Each row was made from one small tree. The marks that hang from a mark follow it in brackets, in alphabetical order. Every link used is in the known rows. Write each row's tree.
In the rows, zero is written as 100.
Known rows:
tunakof[bosa[bomo keri naro[nagat]]]: | 101 | 133 | 107 | 105 | 111 | 106 | 101 | 102 | 106 |  68 |  90 |  85 | 110 |  94 | 102 | 100 |  98 |  95 | 108 |  93 | 101 | 104 | 103 |  77 |  97 |  82 | 102 |  96 |
naro[bosa nagat[doke]]: |  97 |  89 |  96 |  95 |  79 |  91 |  96 |  98 |  89 | 110 | 109 | 114 | 100 | 108 |  95 | 105 | 101 | 108 | 118 | 112 |  79 |  98 | 101 | 120 | 103 | 103 | 102 |  99 |
bosa[naro]: | 101 |  78 |  99 |  98 | 103 |  92 |  97 | 102 | 102 | 109 |  90 | 100 |  99 | 103 | 100 |  85 | 103 |  97 |  84 |  86 |  92 |  97 |  96 | 102 |  99 | 101 |  99 | 101 |
nitur[nagat[doke[tenosev[kupibef]]]]: | 116 |  61 |  94 |  68 |  87 |  92 |  98 | 101 |  85 | 167 | 103 | 110 |  93 | 116 |  96 |  99 | 101 | 116 |  47 | 107 |  88 | 101 | 102 | 132 | 112 | 113 | 103 |  89 |
kofes[keri[bosa]]: | 101 |  78 | 100 |  88 | 106 |  94 | 100 | 100 | 103 | 128 | 100 | 115 | 101 |  97 |  94 |  89 | 107 | 100 |  86 |  96 | 102 |  92 |  86 |  89 | 101 |  94 |  87 | 115 |
nagat[doke[tenosev] nitur]: | 108 |  58 |  95 |  81 |  81 |  90 |  93 | 104 |  91 | 148 | 103 | 104 |  96 |  96 |  97 |  98 |  99 | 107 |  78 | 125 |  95 | 102 | 103 | 125 | 110 | 121 | 106 |  95 |
tunakof[bosa[bomo keri]]: | 109 | 111 | 112 |  96 | 114 |  98 |  97 | 100 | 105 |  91 |  97 |  98 | 108 |  91 |  98 |  94 |  99 |  97 | 106 |  96 |  99 |  98 |  98 |  79 |  96 |  86 |  88 |  98 |
nitur[nagat[doke[tenosev]]]: | 114 |  68 |  93 |  71 |  85 |  96 |  96 |  99 |  88 | 147 |  97 | 106 |  95 | 103 |  97 | 103 | 100 | 111 |  70 | 114 |  88 |  99 | 104 | 133 | 101 | 111 | 102 |  96 |
kofes[keri[bosa[naro]]]: |  94 |  87 |  98 |  89 | 110 | 101 | 100 | 102 | 107 | 112 |  91 | 105 | 102 |  96 |  98 |  87 | 107 |  98 |  83 |  92 | 108 |  95 |  86 |  91 | 100 |  93 |  91 | 112 |
naro[bomo bosa[tunakof]]: |  97 |  86 | 101 | 115 |  92 |  93 | 100 |  96 |  99 |  85 | 115 | 112 |  91 | 106 |  99 | 103 |  98 |  98 | 113 |  85 |  93 |  94 | 102 | 103 |  93 | 108 |  93 | 106 |
naro[bomo bosa nagat[doke[tenosev] nitur]]: |  98 |  86 |  93 | 104 |  62 | 105 | 100 | 102 |  84 |  97 | 120 | 110 |  95 | 106 |  98 | 115 |  94 | 112 |  99 | 129 |  95 | 105 | 113 | 127 | 106 | 124 | 114 |  96 |
bosa[keri naro]: | 101 | 101 | 104 |  93 | 111 |  93 |  99 |  99 | 103 | 109 |  89 |  93 | 101 |  96 | 104 |  83 | 103 |  99 |  94 |  89 |  98 |  99 |  92 |  89 |  99 |  96 |  95 | 100 |
doke[tenosev[kupibef]]: | 112 |  58 |  94 |  84 |  99 |  93 | 102 | 104 |  92 | 161 | 109 | 110 |  93 | 117 |  94 |  82 | 104 | 109 |  44 |  94 |  95 |  99 |  94 | 106 | 107 | 113 |  97 |  91 |
tunakof[bosa[bomo[naro[nagat]] keri]]: | 106 | 131 | 100 | 109 | 109 | 113 | 102 | 102 | 103 |  78 |  94 |  97 | 106 | 100 | 100 | 101 |  97 |  96 | 107 | 103 |  99 | 101 | 104 |  87 |  94 |  86 | 101 |  89 |
doke[tenosev]: | 109 |  63 |  95 |  91 |  97 |  96 |  99 | 102 |  95 | 144 | 103 | 104 |  96 | 102 |  96 |  84 | 102 | 104 |  65 |  99 |  95 |  98 |  98 | 106 |  98 | 109 |  97 |  99 |
naro[bosa[tunakof]]: | 102 |  72 |  99 | 104 |  97 |  88 |  98 |  97 | 101 | 105 | 107 | 107 |  95 | 101 |  97 |  90 | 100 |  98 | 108 |  88 |  91 |  94 |  97 | 106 |  96 |  98 |  90 | 108 |
bosa[bomo keri tunakof]: | 104 | 105 | 110 |  98 | 119 |  89 | 100 |  95 | 107 | 105 |  99 |  89 |  99 |  92 | 102 |  99 | 102 |  95 | 109 |  86 | 107 |  98 |  96 |  88 |  96 |  97 |  91 | 104 |
bomo[naro[bosa nagat]]: | 101 |  90 |  88 | 110 |  86 | 108 | 102 | 102 |  94 |  94 | 105 | 114 |  97 | 114 |  96 |  93 |  99 | 102 | 103 | 101 |  86 |  96 | 102 | 116 |  96 |  99 | 101 |  98 |
kofes[keri[bosa[bomo]]]: |  99 |  89 | 105 |  89 | 112 | 101 | 100 | 101 | 106 | 111 | 101 | 112 | 103 |  96 |  94 |  98 | 108 | 100 |  92 |  92 | 110 |  93 |  91 |  92 |  97 |  93 |  87 | 113 |
keri[bosa[bomo naro[nagat] tunakof]]: |  88 | 113 | 100 | 109 | 111 | 105 | 107 |  99 | 109 |  77 |  99 |  85 | 102 |  99 | 103 | 110 | 103 |  95 | 105 |  84 | 114 | 104 |  99 |  96 |  98 |  95 | 104 | 111 |
tenosev[doke]: | 107 |  62 | 101 |  90 |  98 |  92 |  93 |  99 |  96 | 141 |  96 | 106 |  99 |  98 |  96 |  88 | 106 | 105 |  67 |  96 |  81 |  93 |  93 | 105 | 104 | 107 |  99 |  97 |
tunakof[bosa[bomo naro[nagat[doke]]]]: |  94 | 111 | 100 | 101 |  99 | 102 |  95 | 103 | 100 |  80 |  92 |  95 | 107 | 101 |  99 | 116 |  98 |  98 | 110 | 104 |  91 | 103 | 106 | 105 | 101 |  92 | 109 |  89 |
bomo[naro[bosa[keri] nagat[doke nitur]]]: |  99 | 105 |  96 |  99 |  78 | 104 |  97 | 100 |  92 |  96 | 103 | 106 | 101 | 101 | 100 | 100 |  96 | 107 | 127 | 132 |  95 | 104 | 104 | 122 | 108 | 106 | 109 |  93 |
naro[bomo bosa nagat[doke nitur]]: |  96 |  93 |  98 | 105 |  65 |  94 |  96 |  99 |  87 |  78 | 115 | 115 |  98 | 105 |  99 | 119 |  95 | 108 | 122 | 123 |  86 | 101 | 112 | 123 | 109 | 117 | 111 |  99 |
bomo[naro[bosa[keri] nagat[nitur]]]: | 103 | 102 |  95 | 109 |  82 | 107 | 102 | 102 |  95 |  84 | 103 | 103 | 102 | 101 | 100 |  89 |  95 | 103 | 115 | 116 |  98 | 101 | 106 | 110 | 104 | 100 | 104 | 101 |

Which tree is each row?
| 101 | 124 | 101 | 103 | 107 |  99 | 100 | 100 | 101 |  84 |  87 |  89 | 108 |  95 | 102 |  93 |  98 |  96 | 103 |  98 |  93 | 104 |  98 |  77 | 100 |  83 | 100 |  98 |  tunakof[bosa[keri naro[nagat]]]
| 102 |  89 |  97 | 109 | 112 | 103 | 100 | 101 | 106 | 103 |  98 | 101 |  94 | 105 | 100 | 103 | 100 |  92 |  99 |  85 | 103 |  96 | 102 | 112 |  92 | 105 | 100 |  94 |  bosa[bomo[naro] tunakof]
| 105 | 108 |  94 | 112 | 102 | 112 | 100 | 104 | 101 |  77 |  96 | 105 | 105 | 106 |  97 | 106 |  97 |  96 | 101 | 100 |  92 |  99 | 107 | 100 |  94 |  91 | 105 |  90 |  tunakof[bosa[bomo[naro[nagat]]]]
| 102 | 134 | 101 |  99 | 104 | 109 |  98 | 101 |  98 |  92 |  95 | 101 | 105 |  98 | 100 | 114 |  97 | 101 | 116 | 120 |  96 | 104 | 103 |  98 |  98 |  92 | 106 |  83 |  tunakof[bosa[bomo[naro[nagat[doke]]] keri]]
|  96 |  91 | 104 |  95 | 119 |  97 | 102 |  98 | 111 | 110 | 103 | 102 | 100 |  94 |  97 | 103 | 106 |  94 |  96 |  85 | 116 |  94 |  91 |  90 |  97 |  94 |  88 | 117 |  kofes[keri[bosa[bomo tunakof]]]
|  81 | 120 |  96 | 112 | 106 | 102 | 108 |  97 | 105 |  81 | 100 |  99 |  95 | 101 | 104 | 115 | 102 |  93 | 100 |  87 | 115 | 100 |  96 |  85 |  99 | 100 | 102 | 113 |  kofes[keri[bosa[naro[bomo nagat] tunakof]]]
|  97 | 115 |  93 | 115 | 100 | 105 | 105 |  96 | 100 |  90 | 104 |  98 |  95 | 104 | 102 |  95 |  98 |  98 | 120 |  98 | 100 | 101 |  99 | 102 |  96 |  94 |  99 |  99 |  bomo[naro[bosa[keri tunakof] nagat]]
|  97 |  83 |  99 |  94 | 113 |  89 | 102 |  97 | 107 | 125 | 100 | 107 |  97 |  93 |  97 |  95 | 106 |  96 |  95 |  89 | 109 |  94 |  86 |  88 | 100 |  94 |  86 | 118 |  kofes[keri[bosa[tunakof]]]
| 100 |  95 |  88 |  98 |  93 | 115 | 100 | 104 |  92 | 129 | 104 | 103 |  96 | 111 |  98 | 114 | 100 | 107 |  82 | 116 | 102 | 104 | 108 | 126 |  97 | 116 | 113 |  83 |  bosa[bomo[naro[nagat[doke[tenosev]]]]]
|  99 | 129 | 105 | 114 |  90 | 103 | 101 | 102 | 100 |  54 |  93 |  90 | 107 |  92 | 106 | 106 |  92 |  96 | 110 | 108 | 100 | 107 | 110 |  80 | 106 |  96 | 110 |  98 |  tunakof[bosa[keri naro[bomo nagat[nitur]]]]
|  95 | 117 |  92 | 106 |  96 | 100 | 101 |  95 |  96 | 106 | 106 | 101 |  95 | 104 | 103 | 107 |  98 | 102 | 129 | 114 |  96 | 101 |  98 | 114 |  98 | 101 | 104 |  94 |  bomo[naro[bosa[keri tunakof] nagat[doke]]]
| 103 | 117 | 110 |  99 | 118 | 105 |  98 | 102 | 109 |  77 |  89 |  89 | 109 |  92 | 101 |  91 |  99 |  94 | 102 |  89 | 103 | 100 |  98 |  79 |  94 |  83 |  94 |  96 |  tunakof[bosa[bomo keri naro]]
|  92 | 121 | 103 | 118 |  96 |  95 | 104 |  97 | 101 |  65 |  96 |  81 |  97 |  94 | 111 | 112 |  94 |  95 | 113 |  95 | 109 | 108 | 109 |  89 | 107 | 109 | 112 | 105 |  bosa[keri naro[bomo nagat[nitur]] tunakof]
|  99 | 124 | 107 | 104 | 106 | 101 | 100 | 100 | 103 |  74 |  94 |  98 | 104 |  94 | 104 |  95 |  96 |  94 | 104 |  92 |  98 | 100 |  98 |  74 |  95 |  94 |  95 |  95 |  tunakof[bosa[keri naro[bomo]]]
|  98 |  99 |  95 | 101 |  97 | 117 | 103 | 105 | 103 |  86 |  99 | 106 | 103 | 101 |  98 | 106 | 101 |  99 |  96 | 112 | 117 |  99 | 103 | 109 | 106 | 100 | 106 | 108 |  kofes[keri[bosa[bomo[naro[nagat[nitur]]]]]]
|  94 | 117 |  99 | 106 | 112 |  90 | 103 |  96 | 104 |  98 |  90 |  81 |  98 |  96 | 107 |  98 | 100 |  95 | 109 |  85 | 103 | 104 |  98 |  84 | 100 |  94 | 103 | 104 |  bosa[keri naro[nagat] tunakof]
| 105 | 114 | 101 | 106 |  98 | 111 | 101 | 102 | 100 |  83 |  96 |  93 | 103 |  99 | 102 | 102 |  97 | 100 | 108 | 110 | 108 | 104 | 109 | 105 | 105 | 101 | 110 |  95 |  bosa[bomo[naro[nagat[nitur]]] keri]
|  99 | 112 | 102 |  91 |  92 | 109 | 100 |  99 |  92 | 113 | 114 |  97 | 100 | 101 |  97 | 104 | 100 | 112 | 106 | 119 | 104 | 105 | 104 | 110 |  98 | 104 | 101 |  93 |  naro[bosa[bomo keri] nagat[doke[tenosev]]]
| 100 | 106 | 107 | 104 |  93 |  97 | 100 |  97 |  96 |  87 | 112 | 112 |  98 | 100 | 100 |  91 | 100 | 104 | 117 |  95 |  94 |  95 |  98 |  91 |  95 | 103 |  88 | 103 |  naro[bomo bosa[keri]]
|  83 | 108 |  94 |  93 | 106 |  95 | 101 |  98 | 104 | 113 |  94 |  98 |  97 |  99 | 102 | 114 | 105 |  98 | 106 | 100 | 108 | 102 |  91 |  99 | 106 |  95 | 104 | 109 |  kofes[keri[bosa[naro[nagat[doke]] tunakof]]]
|  98 | 114 | 107 | 103 | 101 | 102 | 100 | 102 | 103 |  72 |  90 |  81 | 106 |  95 | 105 |  99 |  98 |  98 | 104 | 100 | 109 | 107 | 108 |  96 | 107 |  99 | 111 | 102 |  bosa[bomo keri naro[nagat[nitur]]]
| 100 |  92 | 105 | 101 | 112 |  96 | 103 |  98 | 109 | 101 | 106 |  98 | 100 |  95 |  99 | 102 | 104 |  96 | 105 |  89 | 109 |  98 |  94 |  96 |  96 |  99 |  92 | 112 |  keri[bosa[bomo tunakof]]
|  97 | 108 | 106 | 111 | 100 |  94 | 103 |  93 | 101 |  87 | 114 | 104 |  94 |  98 | 103 |  98 |  98 |  98 | 124 |  89 |  99 |  97 |  98 |  88 |  95 | 102 |  89 | 106 |  naro[bomo bosa[keri tunakof]]
| 105 | 106 | 104 | 100 | 114 | 107 | 100 | 101 | 104 | 105 |  96 | 100 | 100 | 100 | 101 |  92 | 102 | 100 |  98 |  96 | 105 |  97 |  97 |  99 |  92 |  99 |  96 |  92 |  bosa[bomo[naro] keri]
| 104 |  97 | 105 | 102 | 110 | 104 |  96 | 105 | 108 |  76 |  89 |  96 | 107 |  98 |  98 |  97 |  99 |  92 |  93 |  87 |  97 |  98 | 101 |  94 |  94 |  90 |  98 |  96 |  tunakof[bosa[bomo naro]]
|  93 |  98 | 103 |  97 | 110 | 107 | 102 | 102 | 108 |  89 |  98 |  96 | 105 |  99 | 100 |  94 | 105 |  99 |  93 |  90 | 110 |  98 |  94 |  99 |  96 |  98 |  96 | 107 |  keri[bosa[bomo naro]]
|  85 | 103 | 100 | 104 | 111 | 100 | 105 |  98 | 109 |  92 |  99 | 103 |  95 |  98 | 104 | 107 | 103 |  92 |  96 |  82 | 116 |  97 |  92 |  86 |  96 | 102 |  94 | 115 |  kofes[keri[bosa[naro[bomo] tunakof]]]
| 108 | 121 | 103 | 108 |  98 | 112 | 100 | 105 | 103 |  68 |  95 |  93 | 109 |  93 | 101 | 103 |  93 |  96 | 112 | 115 | 104 | 105 | 111 |  94 | 102 |  92 | 107 |  92 |  tunakof[bosa[bomo[naro[nagat[nitur]]] keri]]
|  86 | 134 | 101 | 105 | 101 |  91 | 101 |  94 |  98 |  90 |  98 |  89 |  94 | 100 | 110 | 121 |  98 | 100 | 120 |  99 | 101 | 106 | 102 |  92 | 101 | 109 | 110 |  96 |  bosa[keri naro[bomo nagat[doke]] tunakof]
|  97 | 116 | 106 | 111 | 106 | 100 | 103 |  95 | 103 |  80 | 110 |  90 | 101 |  98 | 101 | 101 |  99 |  99 | 126 |  91 | 103 | 101 | 103 |  92 |  97 |  91 |  95 | 106 |  naro[bosa[bomo keri tunakof] nagat]
| 111 |  50 |  96 |  76 |  83 |  89 |  97 | 105 |  88 | 165 | 109 | 108 |  94 | 110 |  96 |  95 | 100 | 112 |  55 | 119 |  93 | 104 | 101 | 126 | 119 | 122 | 107 |  87 |  nagat[doke[tenosev[kupibef]] nitur]
